Each row comes from the steps of one path. Every step used is in the known rows, and no mark comes twice. Write the path behind each row, first mark first.
Known rows
S -> Z -> L -> T -> H -> P: [-1.821 -0.012  0.328  1.129  3.221 -2.473  1.356 -1.390  2.123 -2.680
  1.481  0.669 -2.108  2.251  1.287  0.746 -1.828  3.165  4.921]
Z -> L -> T -> H: [ 0.649  0.071  2.440  0.051  3.758  2.387  0.709  0.145  1.792 -2.348
  2.009 -1.122  1.679  1.508 -0.588  1.861 -0.020  2.115  6.885]
S -> Z -> T -> H -> P: [-2.280 -0.545 -3.042 -0.036  0.535 -1.486 -0.520 -1.885 -0.550 -0.645
 -0.282 -0.213 -1.882  1.450  1.109  0.908 -0.653  1.134 -5.532]
H -> P -> Z: [-0.252 -0.673 -1.511  0.360 -3.761 -2.428 -0.216  1.808 -0.488 -0.716
 -2.744  1.614  1.257  0.292  0.899 -1.346  2.213 -0.304 -1.125]
R -> Z -> T -> H: [ 0.404 -0.483 -0.926 -0.849 -3.654  1.314 -1.443  2.682 -1.706  1.708
  1.377 -1.909 -1.118  0.680 -1.234  0.889  0.199 -2.351 -3.122]
R -> Z -> T -> H -> P: [-1.301 -1.746 -1.685 -0.118 -4.202 -0.280 -1.223  1.665 -0.464  1.915
  0.399  0.272 -0.294  1.577  1.288  0.598 -0.705 -0.481 -3.927]
P -> Z -> L -> T: [ 0.678  1.731  4.748  0.936  2.966 -1.213  1.767  1.547  0.364 -1.461
  0.086  0.065  1.742 -0.161 -1.578 -1.224 -1.081 -0.966  7.359]
T -> H -> P: [-0.599 -2.295 -3.923 -0.114 -0.664  1.289 -1.597 -0.648  1.091 -0.877
 -0.350  0.834  0.365  1.099  2.261  1.626  2.325  2.994 -0.498]
Z -> T -> H: [ 0.400 -0.321 -1.058 -1.269  1.599  3.629 -1.565 -1.315 -0.995 -0.102
 -0.363 -2.256  2.013  0.957 -0.577  2.247  1.226 -0.414 -4.426]
T -> H -> P -> Z -> S: [ 0.055 -0.185  0.724 -0.718 -6.623 -3.038  3.793  1.237  0.743 -0.694
 -2.385 -0.306  2.382  0.527  0.728  2.627  2.673  2.060  1.322]
S -> Z -> L -> T -> H: [-0.236  1.556  1.310  0.796  4.928 -0.069  1.339 -1.171  1.107 -2.928
  2.630 -1.448 -2.200  1.519 -1.158  1.092 -0.822  1.518  6.781]
Z -> L: [ 1.941  0.523  2.176 -0.359  6.429  3.355 -0.281 -2.803 -1.070 -1.406
  0.366 -0.029 -0.579 -1.887 -0.492 -0.828 -0.594  0.284  2.897]
S -> T: [ 0.614 -0.438 -4.224 -0.107  3.385  1.736 -0.893 -4.444 -0.276  3.890
  2.083 -0.568 -2.832 -1.969 -1.969 -1.473 -0.176 -2.094 -4.345]
T -> H -> P -> Z -> L -> R: [ 0.510  1.251  6.415  0.255 -0.361  1.058  0.028  4.311  1.489 -4.198
 -1.592  1.136  0.875  0.100  0.413 -0.129  0.486  3.047 -0.114]
Z -> S -> T: [ 0.940  0.177 -1.525 -1.102  2.263  0.375  3.210 -6.736  0.098  4.509
  1.662 -1.557 -1.920 -3.251 -2.371  0.260 -0.620 -1.784 -2.345]
Z -> T: [ 0.567  0.324 -0.330 -1.136  4.731  3.296 -1.936 -3.200 -2.620  1.886
 -0.778 -1.348  0.889 -2.060 -0.926 -0.680 -0.856 -3.213 -5.219]
H -> P: [-0.364 -1.527 -3.607 -0.025  1.494  1.543 -1.999 -2.343 -0.483  0.216
 -0.918  1.442  0.299 -0.869  2.255 -0.924  0.530  0.356 -0.680]
R -> Z: [ 1.434  0.062 -2.861  0.097 -2.691  1.286 -2.239  1.611 -2.582  2.738
  2.498 -0.617 -2.781 -2.489 -0.995 -2.746  0.507 -4.829  1.811]
S -> L -> T -> H -> P: [-0.714 -1.536 -4.446  1.179  1.154 -2.394 -1.779 -1.344  2.174 -1.308
  0.116  1.496  1.007  1.508  2.020  0.604 -0.405  3.098  5.194]

Write each row's path
[-1.260 -1.727 -1.983 -0.531 -0.432  1.245 -1.521 -1.150  0.066  0.216
 -1.271  0.446  1.734  1.399  2.051  2.068  0.368  1.511 -5.109] | Z -> T -> H -> P
[-0.480 -0.154 -0.182 -0.298 -4.261 -4.258  4.421 -2.713  0.797  3.720
 -0.897  0.114 -1.014 -1.147 -1.424 -0.204 -0.381 -0.483 -3.458] | H -> P -> Z -> S -> T
[ 1.689  2.107  0.196  0.452 -1.088  3.667 -3.120  3.290 -2.119  2.256
  2.473 -0.230 -2.530 -3.710 -1.143 -3.564 -0.106 -5.038  0.377] | L -> R -> Z
[-1.051 -1.335 -2.395  0.414 -6.222 -3.329  0.842  2.426  1.796 -0.112
 -1.211  0.893 -1.008  2.705 -0.014  0.838  2.414  1.485 -4.522] | S -> T -> H -> P -> Z
[ 2.128  2.263  5.125 -0.293  7.165  5.829 -1.490 -1.291 -0.427 -2.053
  0.679 -0.102 -0.443 -3.650 -0.784 -1.991 -1.521 -0.137  0.975] | Z -> L -> R
[ 0.311  0.118  0.770 -0.856 -3.027  0.645 -0.463  2.290 -0.853 -1.349
 -1.929 -1.854  2.599  2.060 -1.354  1.985  2.325 -0.884 -4.669] | P -> Z -> T -> H
[ 0.574  0.652 -0.241 -0.541 -1.586  1.618 -1.502  0.465 -3.599  4.073
  0.992 -1.193 -0.820 -1.669 -1.700 -2.232 -1.975 -5.817 -3.709] | R -> Z -> T
[ 0.758  2.021  6.613  0.255  1.544  0.825 -0.138  2.782  0.361 -2.789
 -1.612  1.702  0.717 -1.817  0.248 -2.157 -0.896  0.633 -0.103] | H -> P -> Z -> L -> R
[ 1.496  0.113  2.350 -0.158 -0.025  1.295  0.001  1.108 -1.726  0.565
  1.927  0.013 -3.216 -2.358 -1.025 -2.386 -1.817 -1.990  4.010] | R -> Z -> L
[-0.584  2.415 -1.879 -0.424  6.014  0.270 -0.540 -4.194 -3.480  0.696
 -0.071 -1.607 -3.153 -2.412 -1.590 -1.803 -1.866 -4.108 -5.502] | S -> Z -> T
[-0.711  0.214  1.306 -0.128 -1.236 -2.316  0.154  1.144 -1.932  1.053
 -3.009  0.718  2.160  0.380  0.016 -0.973 -0.600 -1.867 -6.229] | H -> P -> Z -> T
[-1.137 -1.617 -2.643 -0.717 -2.345 -0.828  2.545 -3.873  2.435  2.228
  0.539 -0.064 -0.689  0.468  0.493  2.822  0.342  2.861 -2.602] | Z -> S -> T -> H -> P
[ 1.434  1.072  3.954 -0.189  1.387 -0.230  1.114  0.890 -0.938 -2.732
 -1.419 -0.183 -0.003 -0.773 -1.308 -1.532  0.163 -0.236  2.401] | P -> Z -> L
[-0.449 -1.238 -1.843  0.447 -5.227 -2.409 -0.012  4.014  0.952 -2.513
 -2.403  0.813  1.440  2.113  1.167  1.042  3.665  1.999 -1.107] | T -> H -> P -> Z
[-0.857 -0.255  1.056 -0.617 -3.772  1.565 -2.299  3.238 -0.108  1.671
  0.406  0.478 -0.057  0.381  1.183 -0.080 -1.257 -0.387 -5.044] | L -> R -> Z -> T -> H -> P
[ 1.143  1.084 -0.539  0.295 -2.018 -4.890  1.802 -0.021  1.450 -1.952
 -0.359 -1.308  2.793  0.238 -1.640  1.868  1.280  1.457  7.968] | P -> Z -> S -> L -> T -> H
[-1.105 -1.567 -2.574  0.569  0.379  0.462 -0.721  0.299  2.256 -0.415
  0.686  0.719  2.424  2.230  2.159  1.414  0.872  2.276  3.353] | L -> T -> H -> P
[-0.283  0.702  4.842  1.192  1.913 -2.415  1.957  1.844  1.018 -1.251
 -0.372  1.615  2.134  0.991  0.167 -1.345 -1.871  0.543  6.680] | H -> P -> Z -> L -> T
[-1.020 -1.338  1.684  0.949 -2.307 -0.973  0.804  2.423  1.971 -0.211
  2.181  1.261 -0.230  2.222  1.396  0.209 -1.788  1.891  6.189] | R -> Z -> L -> T -> H -> P
[-0.648 -0.844 -2.493  0.363 -0.344 -3.552  0.772 -3.299  2.308 -0.283
  0.132  0.763  2.482  0.526  1.613  1.848 -0.852  3.351  6.957] | Z -> S -> L -> T -> H -> P
